What can hang from each mark:
H: Q
T: Q
E: Q
K: B
L: B
G: Q
B: K L R T Z
Q: G H R
Z: B
V: B
R: B Q

Known rows, with every way that one mark hangs from another:
[B T]: [ 45 -26  10   7 -10 -44 -10  13  -8  51 -18 -10  -5 -35  35  10 -18 -16
 -31  14  26   1  -1  -9  -3  30  -3]
[K [B R Z]]: [ 40  23 -28 -10 -16 -22  -1   1 -34  61 -16 -10  19 -27  34  17  20 -37
 -22  19  54  10   9  23 -12  36 -18]
[L [B K T]]: [ 37  -3  -3 -15   1 -52 -15  14  -9  69  -5  -6  14 -27  49  21 -17   6
 -39   3  38  24 -39  33 -42  34  17]
[R [Q G]]: [ 13   6  26 -35  -8 -26 -16  49  15  23 -20 -15 -30 -15  25  25 -17 -25
   6  21  12  -4 -11  36  29  24 -35]
[E [Q G H [R [B L]]]]: [-20  -3  16 -76 -26 -27 -14   7  52  51   4  22  17 -32  38  57  34 -36
  24  -2  28  92 -47  46  -9  18 -54]
[E [Q H [R B]]]: [-18   7  -1 -29 -19 -15  25 -28  40  35  10  19  16 -24  21  44  23 -41
 -12  15  24  51 -43  35 -23  26 -77]
[Q H]: [ -1  -2  20   3 -14 -31   5 -15   2  12 -11  -7   6 -24  27   7  -1 -25
  -6   1  23  28 -15  -1  14  10 -30]
[Q G H [R B]]: [-21  21   4 -61 -25 -30  14 -32  28  36 -11  13  -8 -43  34  36  18 -52
  35  -4  37  76 -42  34  -4  32 -61]
[B K L [T Q]]: [ 43 -37  31  32  -9 -43 -42  32   3  65  -6 -30  51 -38  63  39  -7  16
 -17  21  34  12 -32   4 -36  21  13]
[K [B L R T]]: [ 44 -41   4   4 -30 -53 -32  21 -36  96 -26 -13  44 -43  50  25  16 -40
 -26  11  44  55   5   2 -23  48  11]
[B L [R Q]]: [ 24 -32  23  15 -25 -43 -40  34   0  40 -30 -13  30 -27  26  36  19 -32
 -12  31  15  30  -7  37  10  18 -58]
[V [B K L [R Q] T Z]]: [ 37 -20   3  23 -35 -46 -73  34   6 108 -26 -12  77 -33  86  53  50 -21
 -37  10  57  39 -35  29 -48  24 -40]
[Q H [R B]]: [-18  11  -7 -26 -21 -28  20 -46  16  26 -16   7   5 -39  23  32  17 -50
   2   3  27  66 -43  23  -9  27 -73]
[H [Q G]]: [ 34   5  34 -36   1 -37 -17  48  24  -2  -3 -11 -25 -30  39  21   0   7
  22  11  30 -15   0  34  28  28   0]
[V [B L R T Z]]: [ 61 -14  -8  -8 -29 -56 -62  14 -21  87 -21   3  50 -42  62  42  47 -19
 -25   3  55  49   2  -1 -30  12 -25]
[Q G H R]: [-17  -3  27 -37 -12 -35  13  -7  13  31  -2   3  -1 -39  43   5   1 -42
  60 -17  26  71 -35  14   3  37 -33]
[Z [B K L R]]: [ 33  -8   6   6 -29 -44 -36  -7   4  74 -42 -19  39 -45  67  28  54 -11
 -10  14  46  49 -11  11  -9  20 -35]
[H [Q G [R [B Z]]]]: [ 33  38 -16 -73 -11 -21  -8  16  41  25  -1   7 -17 -45  47  44  21 -11
  21   3  55  13 -29  62   2  34 -47]
[K [B Z]]: [ 39  30 -35 -27  -5 -11  -1  12 -25  44 -18 -21  -9 -20  26  11  -9 -22
 -30   8  41  -6  -1  10   5  24   7]
[T Q]: [ 35   9  20   8   9 -24   0  12 -12   1   5 -23  -4 -22  16  31 -16   3
  -7  36  11 -28   1  10  -1   9 -30]
[V [B K L [T [Q G R]]]]: [ 22 -23  33 -24  -2 -51 -53  38   3  88   7 -19  44 -46  85  55  19  -1
  46   3  37  66 -48   6 -57  40  -2]
[V [B L [R [Q H]]]]: [-14 -14  28   1 -33 -39 -43   4  -5  36 -20  -7  54 -22  48  52  53 -42
  -6   7  23  69 -19  18 -10   3 -83]
[G [Q H R]]: [ -4 -20  19  13  -5 -38  12 -21   6  16  14   3  25 -28  31  14  -6 -28
  39 -12   5  52 -42  18 -23  40 -40]
[K [B T]]: [ 40 -14  -9 -14 -10 -33  -5  15 -29  68 -19 -19   1 -31  39  11 -22 -30
 -37  12  32   8   2  -9 -13  50  20]
[R [B L T Z] [Q G]]: [ 43   4 -12 -67 -39 -25 -58  39  33  83 -34  -4   3 -37  57  65   5 -28
 -34   1  48  23 -29  43   1   9 -38]
[H [Q [R B]]]: [ 19   8  -4 -25  -8 -29   0  -2  28   6  -5  -2  -8 -42  27  41  15 -15
  -3  26  28  12 -27  43  -2  40 -58]

Rows:
[ -3  17  -5 -50 -13 -39  -4  -2  31  59 -18   1  -9 -41  42  32  20 -29
  22  25  38  53 -56  54 -11  48 -34] => [Q G [R [B K]]]
[ 58 -25   3   8  -7 -31 -27  21  -6  67   2 -18  46 -49  55  38 -10  -3
  11  -1  38  32 -29  -4 -39  18 -20] => [B L [T [Q R]] Z]
[ 15   0   0 -57 -52 -22 -46  12  45  75 -28   0  27 -43  72  64  16 -41
 -24 -28  57  54 -44  36  -7   2 -51] => [R [B L T Z] [Q G H]]
[ -6  44  -6 -64 -36  -2  -9  -7  42  32 -17   0  -8 -24  45  52  18 -42
 -15  -6  47  17 -36  51  10   1 -81] => [R [B Z] [Q G H]]
[ 51  16 -30 -23  -2 -38 -20  16  -3  81  -3  -6  22 -28  58  23 -14  11
 -46 -10  57  12 -41  34 -45  24  18] => [L [B K T Z]]
[ 20 -27  42  -8 -31 -39 -23  15 -19  83   4  -8  64 -50  79  49  23 -39
  23 -11  59  69  -5  10 -49  39   1] => [K [B L R [T [Q G H]]]]
[ 27 -18 -19 -18 -37 -37 -29 -26  23  74  -1  15  61 -50  64  55  18 -32
   0 -30  42  82 -57  29 -51  25 -42] => [G [Q H [R [B L T Z]]]]
[ 53  12 -22   4 -16 -53 -17   5 -10  99  -2   8  51 -36  68  28  19  -5
 -36  -3  70  27 -29  47 -61  34  -1] => [L [B K R T Z]]
[ 23  13 -18 -49 -22 -24 -11  20  64 112   9  20  20 -35  68  46  21 -23
 -15   7  68  36 -56  55 -49  53 -25] => [E [Q G [R [B K T Z]]]]
[-19  -4  34 -40  -6 -25  18  16  41  40  25  14   5 -20  36  17   6 -34
  42  -8  23  55 -33  27  -9  41 -38] => [E [Q G H R]]
[ -2   3  21 -41 -40 -24 -13  -4  41  58 -25   3  -1 -36  56  53   4 -52
 -24  -6  40  35 -33  33 -10  26 -64] => [R [B T] [Q G H]]
[ 18  18   8 -65 -11 -34  -5  17  36  14  -2   3 -24 -45  38  44  17 -17
  29  20  35  20 -26  57   6  43 -42] => [H [Q G [R B]]]
[ -5 -49  57  21 -49 -54 -47  30  36 100 -24  -1  77 -43  94  39  31 -44
   9 -15  57  80 -46  34 -32  39 -30] => [B K L [R [Q G H]] T]
[ 24  18  -3  -1  -4 -56  -8   4 -17  52  -5   2  26 -26  35  25  22  -3
 -15  25  39  34 -26  59 -36  31 -15] => [L [B K R]]
[ 27  38 -39 -20 -20 -19 -12 -10  23  51 -25  -8   6 -29  40  37  21  -7
 -48  25  53  -2 -42  42  -8   9 -28] => [R [B K Z]]
[ 58  -2 -23   6 -25 -32  -7   8 -30  97 -16  -6  32 -41  57  15  12 -42
 -37   5  68  11   9   7 -34  50  -5] => [K [B R T Z]]
[-21  35 -15 -49 -29 -20   3 -28  44  65  -7  10  21 -46  67  35  33 -37
  27 -16  69  67 -73  51 -22  30 -46] => [Q G H [R [B K Z]]]
[ 57  -8   6  12 -28 -41 -11 -25 -12  84 -36  -2  15 -52  59  19  29 -31
 -34   7  48  19  24 -12 -20  35 -50] => [Z [B R T]]
[ 30  -9   8   4  -9 -47 -34  12  -3  70 -17 -17  21 -30  60  23  17  -7
 -35  17  36  19 -26  -2 -33  33  -2] => [V [B K T]]
[-17  16 -12 -58 -35 -29 -27 -12  44  75 -19   4  41 -51  71  46  44 -30
  32 -22  63  99 -79  48 -22  16 -36] => [Q G H [R [B K L Z]]]
[ 48  -9  10 -35 -35 -46 -73  52   4  97 -21  -2  36 -33  75  58  44 -32
  -4   0  52  45  -4  27 -22  18 -44] => [V [B L [R [Q G]] T Z]]
[-15 -28  16 -41 -41 -51 -30 -13  43  99 -19   9  48 -58  84  44  30 -42
  24 -23  58 115 -77  30 -38  44 -20] => [Q G H [R [B K L T]]]
[  6 -16 -20 -11 -43 -33 -27 -30  33  99 -22   4  70 -56  81  43  33 -31
 -17 -25  70  95 -79  21 -48  25 -33] => [Q H [R [B K L T Z]]]
[ 47  -7 -29 -18 -35 -38 -49   8  23  94 -34  -9  38 -43  64  48  24  -4
 -57   7  64  34 -47  28 -26  11  -6] => [R [B K L T Z]]
[ 22  -5  34 -36   5 -41  -6  40  24   6   4  -7 -18 -40  41  15   1  -7
  53   4  28  17 -17  38  14  49 -17] => [H [Q G R]]
[ 32  -3 -20  -9 -27 -18 -37  37 -18  69 -28 -22  40 -25  41  40  21 -40
 -28  16  42  27  -9  36  -3  24 -36] => [K [B L [R Q] Z]]
[ 10  10 -15 -38  -6 -19  11   0  34  39   4  14 -10 -23   2  43  11 -27
 -24  42  13  24 -31  41 -13  34 -63] => [E [Q [R B]]]
[ 11   3   8 -18 -45 -19  -8  13   5  98  -9  -2  42 -35  85  33  16 -69
  -9 -27  75  40 -12  24 -33  49 -34] => [K [B [R [Q G H]] T Z]]
[-31  -4  12 -52 -32 -41 -23 -14  39  63 -20   5  32 -48  63  43  38 -34
  39 -11  45 112 -77  47 -15  27 -31] => [Q G H [R [B K L]]]
[ 19 -21   5  -1 -25 -32 -34  40 -22  57 -30 -25  32 -26  28  38  15 -44
 -21  31  21  37  -4  34   0  31 -35] => [K [B L [R Q]]]
